What can hang from each mark:
P: T W
J: P
T: P Y
U: G P S
H: G P
S: U
Y: U
G: H U

Every row comes from one small tree of marks. The marks that hang from a mark follow it in brackets, in alphabetical order. Every link used is in the known rows. Which tree was each row made from?
Known rows:
J{P{T}}: [  2.4  18.2  -9.0 -37.5   8.5 -26.8 -23.0  20.5  22.1  -6.2  -5.7   9.8
 -10.1  19.6  29.6 -35.3 -10.7   2.4  13.9  13.3 -30.6  11.5  22.6]
S{U{P{T{Y} W}}}: [-42.3   5.1   4.9   7.5  -4.1  -0.1 -28.3   5.4 -33.0 -19.2  -4.1   6.1
  48.8   3.3  44.3 -17.5 -17.9   3.5  27.8  -5.7   4.8  16.7   8.2]
Y{U{G}}: [ 42.7  29.9   8.9 -22.3   2.5  13.2 -19.5   0.7  22.8 -23.7 -19.2  -9.4
   5.8  -4.4  10.1 -12.4 -12.8  26.6  19.8  41.8  -6.7  12.3  -7.5]
G{H{P{T}} U}: [ 11.1  -9.7   7.0  -5.8  15.9 -15.2 -37.0  30.4   2.2   0.1   1.8  -9.9
 -25.8   7.5  -8.6 -40.5 -25.3  10.6  -7.1  -2.7 -33.0  22.1  -2.0]
S{U{G P}}: [ 10.3  12.3   1.0 -28.0   4.3  20.9 -13.4  -3.1  16.4 -22.8 -26.1 -11.8
  27.4  -4.0  41.8  -4.2  -9.7  12.7  26.8  29.8  -7.6  16.3  -9.7]
S{U{G{H} P{W}}}: [ -8.4 -13.9  -6.6  -7.3   0.3  13.4 -23.7   5.8   2.9 -15.3 -39.1 -25.0
  29.8  -1.2  28.1  -7.6 -18.2   4.6  16.6  14.4 -18.8  15.8 -10.3]
Y{U{G P{T} S}}: [ 28.6  12.7 -14.6 -14.9  12.8   5.9 -19.8  -7.0  11.3   0.5   0.3  -2.4
   9.3  -0.7   5.5  -4.5 -54.9  27.6  21.1  43.1  -1.7  29.7 -10.2]
H{G{U} P{T}}: [ -1.9  -6.1  21.9 -15.2  14.0  -6.3 -34.7  29.0 -10.0  -2.2  20.7   2.4
 -18.6  15.0  19.3 -22.7 -24.9  11.0   8.8  10.2 -14.5  18.9  16.3]
U{G{H{P}} S}: [ 31.5  -5.4   3.6 -32.7  26.8   8.3 -30.1   6.8  25.0  -0.6 -16.4 -20.4
  -0.1   6.8   0.4 -31.6 -49.4  18.5  12.2  34.9 -14.7  16.0 -11.5]
G{U}: [ 22.8  19.0  14.6 -33.1  -1.5  -5.6 -16.4  16.2  14.3 -20.7  -8.6 -12.0
   0.5   7.8  22.2 -24.1   2.3  19.7  21.7  17.9  -9.0   6.7   1.7]
Y{U{G{H} P S}}: [ 37.6  10.8 -13.7 -15.0  20.2   8.9 -19.2 -12.4  25.7   1.5 -25.9 -24.0
   2.9 -11.1  -1.6  -6.7 -48.2  25.3   9.9  42.9 -12.1  30.3 -26.3]
P{T{Y{U{G}}}}: [ 21.6  31.1   8.8   6.4   7.3   8.1 -30.8   1.4  -4.2 -25.9  -7.8   7.8
  16.7  -7.8   6.9 -10.7 -19.9  21.1  10.3  32.0   9.2  20.1  -8.9]
T{P Y{U}}: [ 14.1  59.7  45.2  -3.5   9.0  -7.9 -26.0  -4.4  -0.6 -31.7 -11.5   4.4
  17.2   2.1  26.7 -30.9  -2.3   7.1  28.8  21.8   9.6   4.5  -2.2]
T{Y}: [ 13.7  38.8  25.1 -22.9   3.5   1.9 -22.1   3.5   3.7 -27.2 -16.3   4.3
  25.8   1.8  26.4 -27.2   4.6   7.2  28.2  19.7  13.9   4.2   4.2]
J{P{T W}}: [-20.0  -2.1 -14.5 -32.8  -0.6 -29.0 -25.9  26.6   4.6  -8.0  -6.6   9.0
   3.9  28.4  29.6 -35.5 -16.5  -1.6  20.0   6.6 -25.5   6.6  35.3]
U{P{W} S}: [ -2.5   1.5  -3.6 -37.5  -1.7   0.9 -15.1  -1.3   5.8  -2.9  -5.5  -7.9
  33.7  15.2  25.6 -25.4 -38.8   7.7  42.8  21.6   7.3  10.2  13.8]
J{P{T{Y{U}} W}}: [-22.0  13.6  -7.8  -2.0   4.7 -23.5 -31.9  10.4  -8.6 -16.1  -3.4   9.0
  17.9   8.3  22.9 -30.8 -18.3  11.2   9.6   6.1 -15.0  19.8  24.4]
J{P}: [  8.9  26.6  -4.1 -50.1   9.1 -18.0 -15.7  11.2  33.5 -13.0 -16.4  -1.7
  -2.6  14.9  33.7 -33.7   0.6   2.6  18.6  22.1 -26.3   3.9  20.4]
S{U}: [  6.0  28.3  16.5 -29.5  -0.1   0.3 -19.4   4.1   8.7 -27.8 -16.6  -9.4
   6.1   5.1  47.5 -23.5   5.4  11.7  26.9  18.6 -18.1   5.3   1.8]
H{G P{T{Y} W}}: [-30.8  -4.9  27.1   1.7   7.0  -1.5 -46.7  26.1 -32.7  -7.3  14.9  18.4
  21.4  18.2  24.7 -32.6 -28.9  -2.1  18.9   4.8  13.9  11.1  28.8]
P{W}: [  4.1  11.6  14.4 -30.3 -11.4  -1.8 -21.7  16.5   4.4 -19.7 -14.9  -3.3
  18.2  19.2  21.4 -34.8  -4.0   5.2  34.9  15.8  -2.5  -3.4  19.9]
P{T{Y{U{S}}} W}: [ -9.1  18.4   5.3   1.5   0.7 -11.3 -34.5  -1.4 -22.6 -13.8   8.9   6.5
  23.1  10.5  13.9 -28.2 -43.1  25.4  24.7  19.6   8.8  19.1   8.2]
J{P{W}}: [ -9.5   5.7  -5.8 -45.3  -1.1 -18.9 -18.5  13.6  17.4 -11.3 -18.0  -4.4
  12.9  25.2  32.7 -34.6  -6.6   1.1  24.6  12.6 -21.7   1.8  32.1]
U{G P{W}}: [  8.6  -3.6  -2.5 -26.8  -5.6  18.8 -16.1   8.3   9.2 -13.0 -25.3  -8.1
  43.2  10.3  16.2 -11.3 -21.2   2.3  34.9  25.0  10.5   7.3   9.2]
H{G{U{S}} P}: [  4.3  -5.9  22.7 -40.6  19.6  -1.6 -27.6  12.7   5.7   1.9  14.4 -15.5
  -7.4  14.9  25.9 -21.0 -39.1  27.3  23.3  31.2  -3.8  16.2   8.3]
U{G P S}: [ 29.4  12.3  -4.7 -44.1  11.4  15.1 -12.0  -6.0  24.4  -6.0 -16.1 -11.2
  30.3   5.8  19.3 -10.5 -40.5  16.8  36.9  47.1   9.7  13.9  -7.6]

Write each row's tree:
[  3.6  13.4   6.3  11.3  -4.2   4.9 -36.0   8.5 -18.3 -25.6  -9.4   6.3
  32.1   2.0   9.2 -14.6 -24.7  22.8  16.6  21.6  10.9  15.9   6.4] -> P{T{Y{U{G}}} W}
[ 10.2  17.6   2.6  -4.4   9.6  13.7 -25.0   5.7  -2.5 -16.8 -11.2  11.0
  41.9  -2.4  16.8 -10.0 -22.3   5.5  21.2  25.5  22.1  20.0  -3.2] -> U{G P{T{Y}}}
[-30.5   9.3  -5.0 -18.0   2.5 -21.9 -32.3  17.7 -10.3 -15.4  -6.1  14.6
  26.9  20.8  29.9 -36.5 -14.4   0.9  19.1   3.2  -6.6   9.4  32.1] -> J{P{T{Y} W}}
[-20.0  21.5   6.8   2.9   4.3   0.2 -26.6  -0.5 -17.8 -20.6  -3.4   8.4
  34.3  -4.7  42.6 -15.3 -10.3   4.9  22.1   4.3   0.4  20.5  -5.3] -> S{U{P{T{Y}}}}
[-25.5 -17.5   6.4  -8.6  -1.9  -5.7 -26.2  24.2 -21.0   3.2   7.1   0.9
   9.2  15.4  26.8  -7.9 -24.0   4.6  23.3   4.9  -2.4  17.8  17.8] -> H{G{U{P{T W}}}}
[-12.3  -8.1  -3.3 -19.8  -6.7  17.8 -17.1   2.1  -1.4 -21.9 -27.4 -14.8
  48.4   3.8  41.8  -5.5 -18.2  11.8  33.1  22.3  -3.0  10.6   4.0] -> S{U{G P{W}}}
[ -3.5  14.3   4.8  -3.0   5.0  -4.9 -21.9  13.7 -13.0 -13.5   4.3   4.5
  26.0  -3.4  17.2 -14.5 -10.8  10.3  17.0   5.4   9.8  22.9  -1.4] -> G{U{P{T{Y}}}}
[ 17.5   1.2  -8.2 -26.4  15.4  -6.8 -14.9   1.4  19.7   4.8 -12.7 -27.8
   0.1  -1.3   8.7 -18.8 -33.6  16.4  15.0  20.8 -16.7  24.9 -17.9] -> G{H U{P S}}
[ 19.6  -3.7  11.1 -18.4  12.8  -9.6 -28.7  21.7  15.8  -6.2  -9.0 -21.7
 -17.8   1.1  -2.0 -37.3 -17.7  13.1  -0.3   4.8 -33.1  16.5  -5.2] -> G{H{P} U}
[ -8.0  -7.8   8.6 -13.6  -3.4 -10.1 -33.9  30.3 -10.5  -5.7   9.0   7.3
   8.5  24.0   5.3 -47.3 -30.0   4.3  23.8   0.4 -10.6   7.5  29.5] -> H{P{T W}}
[ -7.6 -13.8   3.7  -0.8   3.3 -12.1 -39.8  33.6  -6.8   1.8  -3.3  -0.9
  -8.4  18.2  -2.9 -50.2 -36.4  -2.4   5.5  -8.0 -25.3  12.1  15.4] -> G{H{P{T W}}}
[-14.3 -25.8  18.5 -33.3  10.4  -2.0 -29.9  19.2 -10.8   4.4  15.7 -18.0
   4.3  24.2  25.5 -27.3 -44.9  21.1  28.8  20.9  -1.9  12.6  23.4] -> H{G{U{S}} P{W}}
[ 14.3  41.7  11.4  -2.1   4.8   7.7 -18.6 -12.6   5.0 -19.6 -10.1   0.5
  25.6 -16.7  15.2 -16.0  -8.6  14.4  18.3  20.6   8.2  22.5  -7.9] -> T{Y{U{P}}}
[ -2.4   8.2  -4.2   3.2  -7.9  -7.1 -22.9   8.4  -8.1  -3.0   1.3   5.2
  12.7   4.9   5.4 -22.8 -30.9  10.7  17.9   7.9 -12.1  20.9  13.1] -> Y{U{P{T W}}}
[ 32.3  36.4  17.2  -7.3   7.7  15.4 -24.9  -6.3   9.1 -31.6 -20.9  -5.2
  24.4 -11.3  12.9  -8.2  -9.9  24.9  17.5  39.4  10.4  15.7 -10.5] -> T{Y{U{G}}}
[ -1.9 -11.7  17.0 -25.1  20.3  -9.1 -34.0  23.4  -8.6   6.9  29.0  -2.8
 -19.1  19.7  23.0 -25.1 -51.1  22.4  18.5  22.2  -8.6  22.4  13.8] -> H{G{U{S}} P{T}}
[ 15.8   7.6   4.6 -17.8  11.4  10.3 -28.2   4.0  16.2 -26.8 -38.6 -20.7
   2.7  -4.7  32.5 -14.6  -5.8  11.8   8.2  26.9 -24.6  11.1 -19.0] -> S{U{G{H}}}
[ 36.2  19.0  -7.3 -27.8  11.9  14.9 -13.2 -15.7  24.2  -6.9 -12.6 -14.5
  19.5  -6.4   9.2  -5.0 -46.1  27.3  27.5  49.9   2.6  25.9 -12.6] -> Y{U{G P S}}
[ 10.6 -10.4  -8.5 -14.9   1.4  11.7 -21.2   9.8  12.4  -5.0 -39.0 -17.0
  26.7   2.7   3.4 -17.2 -23.9  -0.7  16.5  19.3  -3.1  13.3  -5.8] -> U{G{H} P{W}}
[ 18.9   4.7  -3.1 -16.9   9.6  -5.9 -17.4   8.9  18.7  -6.3 -20.3 -21.6
  -3.5  -5.8   5.8 -17.4  -8.4   7.5   4.9   9.2 -21.6  20.3 -15.2] -> G{H U{P}}
[  8.2   1.9  -7.8 -26.9  10.4 -11.2 -16.9   8.3   1.5   5.0  11.9  -4.2
   6.9  11.3  16.3 -16.6 -41.4  21.0  25.0  18.8  -3.8  22.7  -2.5] -> G{U{P{T} S}}
[ -9.4  29.0  -0.6 -22.1  14.1 -22.5 -28.3  13.5   6.0 -18.5  -3.6  15.3
  11.1  12.1  30.9 -33.8  -7.4   2.9  10.7  11.6 -11.7  13.9  19.6] -> J{P{T{Y}}}
[-22.9   3.0   2.9 -18.5 -10.6   4.4 -18.1   4.1  -4.4 -19.3 -17.2 -10.0
  38.3   6.6  45.4 -19.2  -9.1   6.3  35.1   5.7 -11.4   9.3  10.6] -> S{U{P{W}}}
[ 15.3   0.5 -12.2 -22.3   2.2  15.0 -14.9 -11.2   8.4  -3.0 -14.8 -17.1
  33.5   1.1  12.0  -8.6 -52.1  27.8  31.8  42.5   3.6  20.1  -1.1] -> Y{U{G P{W} S}}
[ 43.2  20.8   3.8  -7.7  11.1   6.0 -25.8   0.1  27.1 -18.5 -33.7 -17.7
 -11.7 -10.1  -1.1 -13.5 -12.9  20.6   0.7  35.1 -22.8  18.4 -21.3] -> Y{U{G{H}}}
[ 30.2   3.5 -11.2 -31.8  19.3  11.4 -18.5  -4.5  27.2   1.7 -27.3 -20.2
  12.4   0.4   8.9 -11.8 -44.2  12.4  19.5  37.7  -4.3  19.5 -20.3] -> U{G{H} P S}
[  6.4  12.4  -5.1 -20.6  -1.9  -0.9 -15.1 -11.0   5.5  -3.7  -4.2 -12.1
  23.8   3.9  12.8 -18.2 -45.3  19.2  34.0  26.9  -1.4  18.8   5.8] -> Y{U{P{W} S}}
[ 25.2  46.4  34.2 -14.8  21.3   4.7 -26.5 -15.4   6.6 -27.5 -13.1  -6.5
  31.4   3.4  25.1 -16.0 -33.4  22.8  35.2  49.3  23.7   6.9  -9.4] -> T{P Y{U{G S}}}
[ 15.1   8.3  -1.1 -41.6   8.6  -3.5 -10.7  -0.6  14.5  -1.4  -1.2 -16.5
  16.1   4.0  19.1 -16.8 -29.0  22.5  31.1  24.9  -1.8  17.5  -4.5] -> G{U{P S}}
[ -7.1  22.9  11.8  13.2  -7.1 -10.2 -34.5   8.9 -22.8 -22.9   0.1  10.2
  21.6   5.2  14.4 -27.6 -18.4  15.5  18.5   7.7   5.6  16.1  10.1] -> P{T{Y{U}} W}
[-23.0  -2.5   1.8   3.7  -3.7  -6.6 -24.4  16.9 -27.4 -12.1   2.9   4.2
  42.2   6.7  17.0 -17.3 -19.6   7.4  22.7  -5.3  13.8  18.3  12.1] -> G{U{P{T{Y} W}}}
[ 11.5  -6.3  10.6 -14.8  16.2  15.2 -31.6  10.5  15.5 -18.2 -25.4 -21.9
  -0.7  -2.8  21.4 -24.9 -21.3  14.2   2.0  22.2 -32.6  16.3 -13.9] -> S{U{G{H{P}}}}
[-19.4   1.8  15.9   0.9   1.7  -5.1 -39.4  24.5 -24.9 -11.9   9.9  13.3
  32.3  16.0   8.1 -45.2 -29.5   4.5  21.2  -4.6   6.6  11.3  24.4] -> H{P{T{Y} W}}
[ -0.9 -26.2   3.9 -23.3  12.0  -9.9 -31.7  20.0   1.5   1.9  -2.8 -29.0
   1.0  14.9   1.0 -40.8 -49.0  19.8  13.7   7.2 -22.3  15.3   2.7] -> G{H{P{W}} U{S}}
[ 17.9  29.4  -2.9  -3.4   3.8  -4.3 -20.4   1.8   8.0  -7.7   2.3   7.2
  -2.9  -4.2   7.6 -19.2 -21.8  10.8  15.3  14.9 -11.1  24.9   0.3] -> Y{U{P{T}}}
[ 13.5  41.4  16.1   8.1   4.2  -5.2 -32.7   3.4  -7.7 -21.8   0.5  12.3
   5.3  -4.8  12.3 -23.8 -10.7  18.4  12.6  15.0   0.8  18.4  -1.4] -> P{T{Y{U}}}
[ 39.9   0.3  -1.2 -15.5  25.4   7.7 -30.1  -3.5  24.5  -0.6 -16.1 -23.6
 -11.9  -3.8 -11.2 -26.6 -54.5  30.8   3.3  39.5 -24.1  25.8 -17.0] -> Y{U{G{H{P}} S}}
[-14.2  32.0  45.9 -11.3  -1.5  -6.3 -27.1  13.5 -13.0 -26.9 -16.3   4.6
  44.2  23.5  33.6 -37.4  -3.5  -8.8  43.2   9.3  23.0 -11.0  19.0] -> T{P{W} Y}
[ 15.5   5.0  -7.2 -11.8  -7.3  16.9 -17.7   0.0   7.4 -13.6 -20.6 -12.4
  31.6  -4.2   6.1  -7.5 -26.4  15.2  26.8  29.8   0.2  18.1   3.2] -> Y{U{G P{W}}}
